Each row comes from the steps of one walk. Every step used is in the known rows, and no mark comes twice. Write the walk behind each row, first mark first.
In the rows, zero is written as 128.
Known rows:
safib-zipi: [137 117 161 124 134 138 104 163  82 140 129 130  97 118 143 129 117 122
 119 115  61 178 104 197 127]
pifi-safib-zipi-gizez-teko-zotir: [157 117 165 123 187 150 107 160  74 112 140  74 129 108 169 108 131  78
 120 151 140 193  92 150 149]
zipi-teko-sifopo: [113 137 135 159  95 129 102 155 157 182 152 169 103 122  80 168 144 113
 114 195 172 179 108 101 102]
zotir-zipi-gizez-teko-sifopo: [144 121  63 134  54 143 119 139 162 137 123 125  78 107  98 152 119  88
 111 152 122 157 133 116 105]
teko-sifopo: [114 135 125 170 108 131 120 147 131 173 146 143  94 115  99 217 125  89
 100 140 144 155 110 113  88]
zipi-teko-zotir-safib-gizez: [156 121 142 156 132 119 109 137 161 159 135 138 144 130  64 121 152 105
 110 199 199 184 105 106 129]
gizez-zipi-teko: [110 108 170 104 104 133  80 149 127 144 178 151 115 149 142 116 138 106
 148 158 121 181 143 175 108]
gizez-zipi: [112 104 164 110 124 133  92 143 102 137 173 141 112 147 162 143 123  90
 139 114  96 163 143 197  97]
teko-gizez-zipi: [117  90 143 138 125 136 106 125 109 171 158 124 110 130 158 211 126  91
 134 121 101 169 103 147  90]
zipi-gizez-teko: [120 118 110 145 155 139 114 159 141 123 131 128 121 123 147 121 137 138
 132 193 138 166  74 152 106]
pifi-safib-zotir-teko: [171 112 155  98 185 150 124 145  45 133 148 204 115  99 190 106 140  56
 107 133 183 159  82 149 137]
safib-gizez-zipi-teko: [145 108 139 120  92 126  72 150 131 159 146 115 160 127 145 127 154 123
 142 163 119 183 104 163 110]
zotir-safib-pifi: [150 133 143 144 127 134 128 130  83 162 157 178 105 110 121 147 117  86
 111 117 172 173 136 125 125]
safib-gizez-zipi: [147 105 132 124 105 126  84 146 113 151 142 109 157 125 161 149 142 111
 134 128 100 169 105 181 102]
zipi-teko-gizez: [122 114 135 157 140 131 106 140 145 195 144 183 113 124 106 166 143 131
 127 198 159 191  66 124 106]
zotir-teko-gizez: [123  97 121 110 147 149 120 120 118 182 125 164  50 132 161 183 126  99
 115 152 130 140  98 113  92]
zipi-teko: [118 129 147 141 148 130 100 154 144 172 153 206 111 135 106 113 142 132
 127 197 160 187  89 162 115]
pifi-safib-zipi-gizez: [170 127 170 123 169 147  98 159  54 144 161 110 114  99 154  82 140  92
 120 124 119 202  89 160 147]
safib-pifi-zotir-teko-sifopo: [126 144 136 111 130 132 117 129  80 184 112 144  40 104 137 181 108  99
 111 121 173 144 164 110 113]
safib-pifi: [115 154 130 136 151 138 113 154  88 165 126 197 106 123 159 188 106 121
 133 140 159 176 117 207 124]
safib-pifi-zotir-teko-gizez-zipi: [127 119 149  92 136 134 107 118  68 181 121 127  50 112 172 176 108 100
 132 108 148 151 163 130 113]
safib-gizez-teko: [134 102 108 145 154 134 109 153 133 139 110 129 167 114 182 167 136 122
 120 181 131 161  55 161 102]
zipi-gizez-teko-sifopo: [116 125 100 160 113 140 115 159 150 129 129  96 112 112 128 166 137 122
 122 192 148 159  87 105  96]
pifi-zotir: [141 114 162 147 207 109 123 124  90 181 139 160  77 108 101 106 126 109
  99 115 132 153 108 151 100]

Write each row's walk:
[131 146 147 135 177 120 118 136  72 179 120 174  82 105 138 155 107 120
 120 117 164 167 134 175 122]	safib-pifi-zotir
[138 111 137 122 117 143 101 175 103 110 115  77 108 112 157 109 126 142
 133 157  67 178  90 166 130]	safib-zipi-gizez-teko
[191 125  78 124  73 130 128 153 109 123 108 198 114  89 101 110 133 106
 113 130 123 158  94 177 132]	safib-zotir-zipi-gizez
[ 95 103 131 146 198 137 132 147 150 103 110 134 135 146 169 193 110  90
 117 192 165 150  96 172 106]	gizez-teko-zotir
[175  93 173 133 145 116 124 123  75 141 138  66  81  84  92  56 132 102
  96 110 109 160 128  71 122]	pifi-zotir-safib-zipi-gizez-teko
[162 113 168 123 163 137  84 141  97 151 164 106 173 120 157 122 154  63
 126 155 180 195 102 146 134]	pifi-safib-gizez-zipi-teko-zotir
[146 137 115 127 113 125 115 121 100 201 112 172  65  93 104 167 107 107
 119 125 166 178 147 133 128]	safib-pifi-zotir-zipi-teko-gizez
[178  92 186 143 140 110 119 113  78 186 146  95  73  83  67  85 136  99
  92 106 122 174 120  51 122]	pifi-zotir-safib-zipi-teko-gizez
[135 114 139 126 129 140 105 172 117 100 101  58 115 121 147 125 123 131
 130 166  88 176 100 168 135]	safib-zipi-gizez-teko-zotir
[165 110 166 117 153 139  80 144  84 160 178 128 166 111 166 105 157  74
 129 147 163 198  92 144 129]	pifi-safib-gizez-zipi-teko
[156 111 124  98 133 140 129 150  86 124 109 214  97 112 169 127 133 101
 112 146 142 132  87 165 120]	safib-zotir-teko
[164 105 144 147 128 120 116 121 131 132 137  79 148 130  98 155 135  65
 107 131 161 161 136 121 119]	teko-zotir-safib-gizez-zipi
[133 124 168 124 127 132  96 168 124 137 116 114 110 133 110 124 128 127
 124 170 109 192 115 175 143]	safib-zipi-teko-zotir
[190 118 130 118 153 142 129 140  59 135 150 215 129  86 149 111 131  43
 101 108 164 175  89 168 143]	pifi-safib-zotir-zipi
[140 125 101 140 136 131 130 128 155 142 112 157  91 141  84 175 105  66
 101 132 145 156 145 188 121]	teko-zotir-zipi
[147 116 148 162 169 122 138 122 131 139 140 134 115 135  83 154 123  66
  95 140 179 159 130 128 118]	teko-zotir-safib
[135 112 150 119 149 122 121 115 101 187 129 122  26 105 102 137 127  84
  88 119 146 124 146  72  88]	pifi-zotir-teko-sifopo
[175  88 154 151 168 108 129 110  93 163 136 101 115  85 104  91 138  88
  88 122 150 150 106  68 104]	pifi-zotir-safib-gizez-teko
[174  96 153 130  79 123  96 126 116 157 172 114 147 113 102  98 156  87
 118 134 141 178 125  89 112]	zotir-safib-gizez-zipi-teko
[110 111 170 111 118 130  85 145 146 132 160 122 124 160 127 138 134  95
 144 168 146 177 154 176 115]	gizez-zipi-teko-zotir
[167 102 173 150 182 105 134 105  80 178 160 142  75  95  72  80 131  82
  84  94 147 153 127  89 105]	pifi-zotir-safib
[112 101 101 131 153 141 135 137 163 105 104 140 112 141 147 187 101  68
 111 174 149 146 128 170 111]	gizez-teko-zotir-zipi
[155 121 191 117 171 147  94 160  63 153 169 145 121 108 153  85 139  86
 119 145 138 209  92 156 151]	pifi-safib-zipi-teko
[124 119 173 108  90 131  90 138 126 133 163 115 122 147 125 141 128  81
 143 155 169 182 181 143 127]	gizez-zipi-teko-zotir-safib-pifi
